Each row was made from one small tree. The marks that hang from a mark follow it in brackets, in alphabetical order. Every link used is in the known rows. Write each row's tree.
Known rows:
Q(F R(J)): [-16  -5   4  -8   1  -3  -2 -15  18   1  22  -2   9   1  -2 -18   2   7
   4  10 -31  -1   2   3  17 -20   3  17 -11  -5   4  15  -6  -5   6  -1
  -3  20  13  14  10  19 -20 -26 -26  15]
U(A(H(K(V) T))): [-12   9 -11   9 -33 -10  36  15 -49  10   2  -1   2   4 -16   9 -29 -30
   8   6  16 -34 -24   5 -13  41  13 -12  10 -22 -16  17 -23  38   9  37
 -19 -29 -25 -12  26   8  25   5  -7   5]
K(V(D P) X): [ 20  -2   2   0  -1 -10   3   4  -7  15   5  -7 -18  -3  -2  12   5 -20
   2  12  29  -5  -4  -3 -14   8  16 -26  25  18 -17   1  -2  14  -5  -1
   2 -31 -21  -2 -18 -24  19  23  17  -6]
A(H(K(X) T) U): [-13  12 -15  18 -26   6  37  24 -47  10  -3  -6   1   5  -6  13 -27 -29
  -1   5  16 -35 -24   2 -15  49  20 -26  -7 -23 -13  22 -23  39  12  37
  -7 -30 -15 -12  39  16  24  19  -1  10]
J(V(D K(H(A) X))): [ -1   9   6   8  -1   0   1   8   4   1  -7   6 -10   0   2  19  -2   5
  -6  -6  21   3   6   0 -10  14   5 -10  -9   1  -8  -1   8  -6   6 -16
  11  -3 -12  -3 -16 -14   0  30   6 -28]
F(Q(G(V) R(J))): [-13   6   2 -14   5  -1 -22 -11  44   3  22  13  13   0   1 -11   4  15
  -4   7 -43   6   7  -3  24 -43   1  25 -22  -5  21   1   2 -33   1  -7
   1  42  10  21  23  28 -38 -26 -19  12]
H(A K): [-10   0 -10   6 -20 -12  25   5 -31   3   0 -14   2   1  -1 -13 -15 -27
   9   3   7 -25 -15  23   1  24  13 -11  -7 -27 -15  20 -11  27   5  27
 -12 -13 -17  -9   9   5  18   4 -19  -5]
V(J(R(Q(F G))) K P): [  7 -16   5  -7  13  19 -20  -9  21 -18  -3   2   4  -9   0  -7  14  30
   0  -8 -18  22  15 -20  12 -29 -28  12   1   9  25 -21   5 -22  -6 -23
   2  11  31   9   4  -6 -19 -27   9  13]
K(H(T)): [-18   2  -8  11 -10 -14  23  -1 -29   9  10  -1  -8  13   4   0 -11 -12
   3   4  -1 -12  -4  31   0  29   9  -4 -13 -17 -17  12  -6  21  11  20
  -3  -7 -16  -3   1  -1  23   5 -16 -13]
Q(F G(V(K(X) P)) R): [ -8   1  19 -17   5  10 -12  -8  51  -7  19  14   9 -10  -8  10   6  14
  -5  -1 -16  18  13 -21  21 -38   0  12  -1  -1  24 -10   5 -35   2 -28
   8  42  13  11  14   4 -44 -12  -1  11]
R(Q(G(V(J K(X) P)))): [  9  -3   6  -9   3  14 -18   3  29  -1  -4  -2  -9  -1   2  15  14  15
  -7   2  -8  17   7 -18   7 -29  -5   3  -1  11  21 -14   8 -19  -2  -9
   6  18  11   5   3  -3 -15  -9   8   2]
X(K(H V(D J P))): [ 22 -19   3  -6  10  -4  -3   3 -27   5 -10 -19 -14   4  10   7   5   4
  -9   2  29   1   0   9  -1  28   4 -19  12   7 -15   2   2   8  -2  -5
  -3 -22  -8   1 -19 -23  30  18  32  -7]
G(V(D J K P)): [ 28   6  16  -6   7  14 -26  -9  15 -16 -16   3   0   1   2   8  18  11
  -6 -13   2  28   3 -17 -15 -27 -17   5  29  23   8 -19  24 -12  -4 -20
   7   8   1 -10 -32 -21 -10   2  12  -4]
X(K(H(T) V(P))): [ -2 -11  -5  -2  -6 -13  19   4 -30  12   1 -15 -11   9   4   5 -14 -13
  -6   6  31 -13  -7  29   8  43  19 -21   1 -11 -20   7 -11  15   3   8
  -5 -17 -21  -5  -9 -13  31  19  21  -9]
H(K(V) T): [ -7  -4 -12   4 -20 -17  31   7 -38  12   2 -12  -4   2  -3  -7 -20 -35
  12  13  17 -30 -17  20   3  29  22 -20   9 -17 -23  15 -19  30   1  25
 -12 -27 -23 -12   6   0  29   7  -1   0]
V(D J(R) K(H) P): [ 20  -8   9   6  14  15 -22  -4  -4 -20 -18   3  -5  -4  11   8  15  28
  -9 -17   7  24  14 -16 -14   2 -28  -3  10  18   4 -20  19 -12  -6 -30
   8 -11  12   0 -22 -30   7   4  20  -7]
Q(F G R(J(V(P)))): [ -9  -1   7 -10   5   6 -23 -10  52  -9  16  13  18  -5   0 -12  11  27
  -7   5 -37  13   8  -9  22 -40  -3  25 -20  -1  21  -4   3 -31   0 -27
   7  35  26  21  16  30 -44 -17  -9  15]
H(A(U) K(X) T): [-14  13 -18  17 -22   4  31  28 -40   6  -9 -10  -3  -2  -4   6 -31 -32
  -1   0  24 -35 -17  12  -4  49  24 -26 -16 -45 -12  17 -26  36  12  30
  -5 -30 -20  -8  43  11  28  24  -4  -6]
J(V(K(X))): [  0   8   8   4  -4  -7  14  -5   8   4  -1  -2  -6   5  -6   5  -2 -11
   4   2  10  -1  -7   4  -8 -10  13  -6   6  19 -12   3   4   1   1   1
   6   1  -7 -15 -28  -4  -7  11  -7 -12]
V(D J(R(Q)) K(X) P): [ 25  -8   5   4  17  24 -29   3  16 -14 -26  -6 -11 -12   5  13  16  26
 -10  -6   9  22  11 -33  -7 -11 -22 -10  12  24  14 -23  12 -11 -12 -28
  10 -15  20   5  -7 -24   1   0  26   2]
R(J(V(D P)) Q(F G)): [  2  -6   0 -11   7  17 -40  -3  57  -5   3  12   9  -7   3  -4  23  38
 -14  11 -30  19   9 -16  16 -35  -9  18 -23   7  26 -11   8 -31  -4 -33
   9  24  25  24  10  23 -34 -11   6   8]
A(U): [ -6   9  -2   6  -6  -9  27 -10 -25   7  17  -5   3   3  -7 -12  -2 -30
  12  -3  -2 -15  -9  20 -17  11   9  -1   4  -1 -19  20  -5  28   7  34
 -10 -12 -12 -13  -9   5  10  -2 -25   3]
G(Q(R) V(P)): [ -8   1   1  -7  11  -2 -11 -11  27  -7  -2   9  12  -3   2 -11   9   5
   4  -4 -19  13   9  -3   6 -26  -8  24   2   0  15 -10   9 -19  -6  -3
   1  30  11   2   7   7 -22 -19 -11   9]
X(K(H V(J))): [  6 -19  -1  -5   7 -16  17   2 -41  16   0 -25 -16   9   8  -3  -6  -8
   3   6  21 -13  -3  23   5  31  12 -15   4  -1 -20  14  -9  15   3  18
  -9 -18 -11  -3 -14 -12  36   7  12  -7]
F(Q): [-10  -2  -6  -2   0 -17  16 -18  -4  10  22   0  -1   8  -8 -18   0 -20
   9   7 -15 -13  -6  21   4 -10  10   3  -4   0  -7  15  -4   8   2  22
  -8   2  -6   2  -6   6  -6 -14 -21   1]
U(A(H(K))): [-11   8  -5   8 -30  -8  33   6 -40   5   3  -4   6   5 -14   5 -16 -25
   6   4   4 -28 -25   3 -15  28   7  -6   4 -12 -13  23 -13  35  10  38
 -19 -16 -17 -13  18  11  15  -2 -20   7]
J(R(Q(F G)) V(D P)): [  1  -3  -6   1  22  14 -32  -6  51 -16  -7  20  15 -18   0 -10  19  35
  -6  -3 -23  17  14 -15  11 -26 -21  16 -16   5  27 -21   8 -29 -15 -33
   5  15  33  17   8  15 -30 -12  11  10]
D(V(K)): [ -4   6   9  -1  -8  -9  17  -8  -4  -1   6   0   3   6 -12  -2  -2 -20
  11  -6  11   7   0  13  -3  -7  -4   6  15  17 -14   1   8   6  -4   7
   1   9  -2 -19 -40 -10  -5  -3 -11  -6]
P(V): [  0   8  -3   5   0 -19  12 -12  -8   1   1  -3   7  10  -1 -14  -5 -18
   9  -6   1  -7 -10  17  -6   0   2   8   7  10 -10   5   4  21  -1  21
   0  -4   2 -14 -28   9   4  -4 -19  -5]
H(A(U) K(V X) T): [-10   8 -18  13 -22  -3  34  33 -48  15  -1 -11  -7  -6  -6   7 -35 -38
   5   4  38 -41 -13  13  -3  53  30 -33  -5 -41 -19  17 -32  36   9  29
  -7 -42 -29  -7  39   2  37  30   6  -6]
V(D J(R) K(H)): [ 10  -7   7   7  16   7  -9  -5 -15 -12 -13   0  -7  -2  10   3   8  22
   0 -13   2  15  13 -11 -12   6 -24   0   6  12  -2  -9  13  -5  -1 -16
   4  -8   8   0 -17 -23  12  -1   8  -9]
G(V(D J K(X) P)): [ 30   7  15  -2   7  15 -26   1  17 -10 -21   0  -9   2   4  20  16  11
 -11  -9  11  25   2 -25 -15 -22  -9  -6  25  26   8 -19  20 -12  -3 -21
  13   1   0  -8 -23 -22  -6  12  18  -7]
K(H V(J P) X): [ 16 -14  -1   6   5  -9   6  15 -27  15   1 -14 -27  10  12  17   1  -3
  -1   5  27  -7   3   4  -8  20  11 -25   7  13 -16   1  -8  11   1   4
   5 -33  -9   3  -7 -25  33  23  17 -11]
U(A(H(K T))): [-15  11 -11  13 -34  -4  32  12 -43   2  -3   0   7   6 -15   8 -24 -25
   2   4   4 -29 -27   4 -12  36   8  -7   1 -25 -10  17 -17  38  12  37
 -16 -19 -18 -13  31  15  17   1 -15   6]

Which tree is each row?
[  6   3  -8  12  15  -5  -2   0  -9  -9 -16  -4   5   5   3 -17   1   1
   9 -12  -2   9   2   6  -2  -8 -20  12   6  13  -2 -11   4   7 -13   8
   1  -6  24 -10 -18   5  10  -9  -7   5]  D(V(J(R)))
[  6   7   8   3  -7  10 -26   4  20  -9  -9   7   1   2   7  11   6  24
 -16  -9   6  17   5  -2 -10  -2  -6   4 -12   9   0  -9  14 -19   3 -32
  13   6  -5   3 -23  -7  -9  20   7 -20]  R(J(V(D K(H(A)) P)))
[-10 -10  -7  -2  -5 -18  29   3 -38  18   5 -17 -12   9   3   1 -18 -18
   1   9  25 -20  -7  34  10  45  23 -19  -3 -16 -24  15 -14  20   7  20
  -9 -16 -24  -5  -6  -7  35  14  10 -11]  X(K(H(T) V))
[ -5   7 -13   9 -22   2  31  19 -53   9   3   0   6  -3  -8   5 -23 -29
   4   3  20 -31 -16   0 -20  50  12 -22   9 -19 -19  18 -20  37   6  29
 -12 -37 -21 -11  24   7  25  18  10  11]  A(H(K(V(D)) T) U)
[-16  12 -18  14 -25   0  30  17 -45   0  -4  -5   7  -2  -5  -8 -28 -32
   3  -5  13 -32 -17  21  -4  43  14 -13 -13 -47 -13  17 -20  36  11  31
 -11 -22 -18 -11  34  13  22  12 -12  -3]  H(A(U) K T)
[-11   3   7  -9   4  -5   8 -13  10   1   3   7   3   2  -2  -5   5  -5
  13  -4  -9  10   5   2  -2 -21  -5  17  10   8   5  -3   7 -14  -1   5
  -1  27  -6 -13 -13  -5 -11 -17 -16  -3]  G(Q V(K))
[  9 -10 -13   6  17  -6   2  10 -15  14  -6 -18 -20  -4   6  -3  -3  -1
  11   8   9 -12   3  -6   1   4   3 -14   6  10  -4   0 -15  11  -8  14
  -3 -31   7   4   5  -8  29  -4   5   6]  K(V(J(R(Q))) X)
[  3  -4   4  -1  19  17 -28  -9  44 -21 -13  16  13 -16  -5  -6  17  32
  -4  -9  -7  21  12 -20   5 -23 -23  13  -3  15  19 -23  14 -28 -15 -40
   8  11  28   5 -16  -3 -29  -8  12   6]  J(R(Q(F)) V(D K P))
[ 11  -8  -6   2 -11  -5  16  10 -45   8  -5 -12  -3   2   0  -2  -7 -16
   9   8  13 -20 -14  -5 -15  23   3 -17  19   2 -14  15  -9  26  -1  22
 -12 -32 -11  -7   4  -2  25   5  10  10]  A(H(K(V(D J))))
[  8   6  10   0 -10   4 -14 -10  24  -7  -4   0   3   8   1  -1   7   9
  -6  -2  -5  13  -7   2  -9 -25   1   7   2  26  -5  -6  11 -12  -1 -17
   9   9   0  -8 -35   1 -14   4  -4  -4]  R(J(V(K P)))
[ 18   8  12   3  -4  12 -24   0  32  -5 -13   2  -5   2   3  14  11  16
 -14   3   6  16  -4 -15 -13 -19   3  -4   5  31  -2  -9  14 -15  -3 -30
  16   0  -3  -3 -27  -6 -12  19  12  -9]  R(J(V(D K(X) P)))
[  5   2   4  -2   0  15 -24   2  34   3 -11  -2  -8  -3   3  11  10  22
 -10  12  -4  11   2 -17  -1 -18   3   1 -10  22   5  -2   8 -15  -2 -20
  12   7   5   6 -13   3 -12   2   3  -5]  R(J(V(D K(X))) Q)
[-12   8   5  -9   2  -7  -2 -14  26   0  17   7  13  -4  -2 -10   3  -2
   7   2 -29   6   4   4  13 -28   2  20  -4  -7  10   2   5 -14   3   5
  -4  35   3   4   8  19 -23 -18 -23   8]  Q(G(V) R)
[-18   2  10 -17   4   3 -19  -7  41   0  24  17   7   1   4   3   3  25
  -9   0 -32  10  17  -6  25 -33  -1  21 -27  -4  19  -1   5 -46   5 -20
   6  48   7  20  17  14 -38 -19 -11   2]  F(Q(G(V(K(H))) R(J)))
[-17  -7  -3  -5   4  -5   0 -11  11   3   8  -4   5  -1   4 -20   2   4
   9  10 -29   0   5   2   8 -16  -1  21 -10  -3   3   8  -3  -7   2   6
  -3  17   9   9  16  17 -10 -27 -24  10]  G(Q(R(J)))
[  1  -6  -5  -1  30   9 -24  -5  23 -17 -17  11  11  -3   9 -18  16  29
   5 -13 -26  19  14 -14   8 -31 -28  26  -1   3  31 -23   4 -26 -12 -14
   4  18  34   7  17   8 -13 -25   1  15]  G(Q(F) V(J(R) P))
[-15  -1  -5   3  -4  -8  26   5 -37   9   5 -15  -2   5   2  -2 -15 -14
  -3  -6  18 -18  -5  33   1  49  15 -11 -20 -28 -17  22 -11  21  13  26
  -9  -6 -17  -5   5   2  24  15  -7 -12]  X(K(H(A(U))))
[  7  12  10   3  -4  12 -13   8  14  -4 -11  11 -10   3   4  33   2   9
 -15  -5  20  17   5  -9  -9   7   1 -13   5   6   3 -15  13 -13   3 -24
  14   6 -15  -5 -13 -23   0  26  18 -18]  G(V(D K(H(T) X) P))
[  7   8  10   0   0  -3   1 -15  11  -5  -3   7   3  -1  -6  -2   8  -4
   4  -3   3   9  -3   1 -14 -14  -1   4  14  19 -10  -2  16  -3  -2  -9
   3   5  -7 -14 -39  -8 -13   6  -4 -11]  J(V(D K))
[-21  -6   6 -12   2  -8  11 -18  19   2  33   7  11  -7  -8 -18   4  -1
   9   8 -33  -2   8   3  23 -22   1  18 -10 -15  10  11  -4  -7   6   2
  -7  29  13  16  20  19 -29 -28 -24  15]  Q(F G R)
[ -3  12 -10  11 -28  -2  27  26 -43  13  -5  -1  -6  -2 -15  25 -25 -25
   0  12  27 -31 -21 -13 -17  46  16 -24  12 -17 -12  13 -21  35   8  25
 -11 -36 -27  -7  34   1  27  20   8   1]  U(A(H(K(V(D) X) T)))
[ -4  -7  -4  -3   3   9 -25  -6  41  -3   0   3   6   2   1 -10  14  25
  -7   8 -24   8   2  -1  13 -28  -2  16 -22  10  14  -3   1 -16  -4 -15
   6  15  23  13  -3  22 -24 -13  -7   9]  R(J(V(P)) Q(F))
[-19   8 -15   9 -12 -14  30  17 -50  17  18   1  -7   3  -1   4 -25 -24
   8  -7  25 -26   4  30  -7  52  15 -11 -13 -38 -21  12 -21  27  13  27
  -7 -28 -29  -2  15  -5  34  22  -7 -17]  K(H(A(U) T) V)
[ 13  -8   2   1  16  15 -18  -8   2 -13 -16  -4  -3 -10   2  -5  12  20
   3  -7  -6  17  11 -20  -6 -11 -27   6  11  15   9 -12  12  -5  -7 -12
  -1  -5  17   1 -13 -14   1 -19   6   3]  V(D J(R(Q)) K)
[ -8   3   1  -8  17  -1 -12 -11  25  -4  -2  12  11  -9   2 -11  11   7
   7   1 -22  12  12 -10   3 -21 -10  26   3  -2  14  -5  12 -17  -6  -4
   0  28   8   5  10   9 -19 -18 -12   7]  G(Q(R) V(D))
[ 18   0   0   5   4  -2  -7  -1  -5 -10 -13  -6   2  11  -1  -6   9  -5
   2  -9   5  14  -2   6  -6 -12 -15   6  14  20  -4 -12  11  10 -11   4
   4  -7  15 -11 -28  -4   4   1   4   2]  D(V(J P))
[-16  11 -13  14 -26   3  37  15 -50   5   2  -2  10   5  -8   1 -24 -30
   3   0   7 -32 -22   9 -16  44  11 -14  -4 -24 -14  22 -20  39  11  39
 -12 -23 -13 -14  30  19  19   8  -8  12]  A(H(K T) U)
[  3 -16   1  -7  -1 -17  18   0 -26  14   6 -19 -11   8   5   2  -5 -13
  -1   7  29 -11  -5  29   4  34  19 -20   4   1 -22  12  -7  11   2   9
  -7 -13 -19  -5 -22 -17  27  15  16  -8]  X(K(H V(P)))
[  6   3   1  -4  12   2 -17  -9  22  -5  -9  12   6  -3   4  -4  19   5
   2  -2  -8  17   6  -7  -9 -19 -11  14  11  10  12 -13  15 -14  -9  -9
   4  16   0  -2  -5  -3 -10  -5   2   0]  G(Q V(D P))
[  6   3  10 -16  -4  20 -39  -4  50  -3   2   6   2  -6   4  10  20  29
 -14   6 -20  25   9 -18   7 -35  -9  14  -7  15  22 -12  15 -33  -1 -27
   7  30   5  12  -5   5 -25 -13   5   3]  R(J Q(G(V(D K P))))
[  0   9  -3  14  13   6  -2   8 -25 -16 -16   3   8   1   8  -3 -13  13
   0 -36  14   3  11  -3 -10  20 -24  11  -8  -6   4 -12   5   3   0  -1
   8 -10  19  -8  -7  -3  10   5  -1 -12]  P(V(J(R) K(H(A(U)))))
[ -6  -7  14 -13  13  10 -14  -6  28  -9   1  22   4  -5   2  11  18  24
  -3  -8  -4  25  22 -16   2 -14 -18  15   0   4  20 -16  15 -36  -3 -32
   9  32   7   6  -3 -18 -25  -5  10  -4]  G(Q(F) V(D K(H) P))
[  0   2  11 -14   3   3 -17  -7  31  -3  17  22   3  -1  -2  11  14  14
 -10  -5 -11  15  14  -5   9 -23  -6   6  -8   5  16 -10  14 -35  -1 -23
   6  30  -4  11  -3  -9 -30  -1   8  -7]  F(Q(G(V(D K(H) P))))
[ -1   4   4 -14  11   2 -26 -14  46  -6  17  21  14  -8  -4  -6  12  11
  -7   0 -29  13  10 -11  18 -38  -5  18  -6  -2  23 -10  13 -32  -5 -17
   2  34  10  19  15  12 -41 -15  -1   8]  F(Q(G(V(D P)) R))
[ 13   3  -2  -3  23   7 -35  -8  35 -12  -2  17  10  -6   5  -8  17  24
  -7  -7 -27  17  11 -14   8 -38 -20  15  -2   5  28 -21  11 -30 -11 -20
   4  16  19  15  13   7 -24 -13  10   8]  F(Q(G(V(D J(R) P))))
[  2   1   3 -12  14   3 -25 -12  36  -7  10  12  11  -1  -1 -10  11  15
  -6  -3 -34  13  10  -9  21 -45  -9  21  -7  -3  25 -12   9 -30  -4 -10
   2  31  20  17  20  16 -36 -22  -2  12]  F(Q(G(V(J P)) R))
[ -9   1 -10  10 -19 -10  26  15 -27   9  -5 -18  -9   0   0   0 -18 -29
   3   8  18 -27 -17  14   1  28  23 -24  -9 -24 -16  21 -17  26   7  24
  -6 -20 -19  -6  18   2  24  15 -11  -8]  H(A K(X))
[-20  -8   6 -11  10   4  -6 -13  35  -6   9   9  14  -4  -2 -17   5  22
   6   3 -29  11  14 -12  17 -33  -8  31 -14   1  14  -1   0 -31  -1 -20
   5  35  24  11  12  17 -36 -27 -15  12]  G(Q(F R(J(V(K)))))
[ 15   5   7   5   5  -2   4  -1  -9  -3 -15  -9  -6   9   1   5  -5  -5
   1  -9  15   4  -5 -10  -9  -6  -2  -2  16  22  -2  -8   8  11  -1   5
  10  -9  10 -14 -25  -7   6   3   2  -9]  P(V(J K(X)))
[ 15  -6  -4   5   3 -15  15   6 -28  20   4 -20 -23   6   2   2  -4 -21
  13  10  18 -13  -6   3  -7   4  17 -20  19  13 -19   9 -13  22   0  21
  -3 -34 -11  -4  -8 -12  31   9   2  -3]  K(V(J) X)
[ 20  -8 -12  10   0   5  -6  14 -27 -10 -26  -7  -1  -9   6  -5  -7  -1
  -1   1  18 -10  -8  -8  -3  21  -5 -19  18  -7  -5 -11  -8  15 -12  -7
  -3 -38   0  -3  12  -9  29  12  29   7]  H(K(V(D J(R) P)) T)
[  6 -10  -2  -3  -2  -7   7   5 -25  10  -5 -11 -11   2   4  11  -7  -7
 -10   7  33  -6  -2  19   2  44  14 -22   5  -8 -18   3  -4  11   1  -3
  -3 -18 -22   0 -10 -18  29  24  30 -11]  X(K(H(T) V(D P)))
[  0   0   9 -14  19   8 -25 -12  34 -10   9  14  14 -11   1  -9  16  24
  -1   0 -37  18  15 -22  18 -40 -15  27   0  -9  29  -9  11 -25   0 -17
   1  35  26  19  24  17 -34 -23  -6  16]  Q(F G(V(D J)) R)
[-12   1   3  -8  -5  -5  -6 -12  21   4  21  -2   7  -1   3 -14   3   5
   1  10 -34   3   2   2  13 -24   4  17 -13  -3   3  10   0  -9   6   1
  -3  23   5  14  13  23 -16 -21 -23  10]  Q(G R(J))
[  8   6  12   2  -8  -1   7   2   9  -2  -3  -1  -4   6 -10  15   1 -16
  -1  -5  25  13   0  -1  -5  -6   0 -10  16  26  -9  -9   9   1  -7  -7
   9   0  -1 -16 -35 -18  -5  13   6  -7]  D(V(K(X) P))
[  7 -14  -7   4  19  10 -19  -6   9 -14 -10  -5   2  -3   5 -17  14  22
   1  -5 -19  11   6  -7   8 -17 -23  10  -4   5  16 -12   0  -2 -10  -5
  -2  -4  33  10   5   2  -1 -24   1  16]  V(J(R(Q(F))) P)
[ -5  -7  -3   5  -2 -23  29  11 -30  27  18 -11 -24   8   4  13 -10 -20
   9  12  25 -21   1  18  -4  30  26 -26  -2   3 -27  18 -16  17   6  19
  -2 -25 -25   0  -8 -18  33  21  -3 -15]  K(H V X)
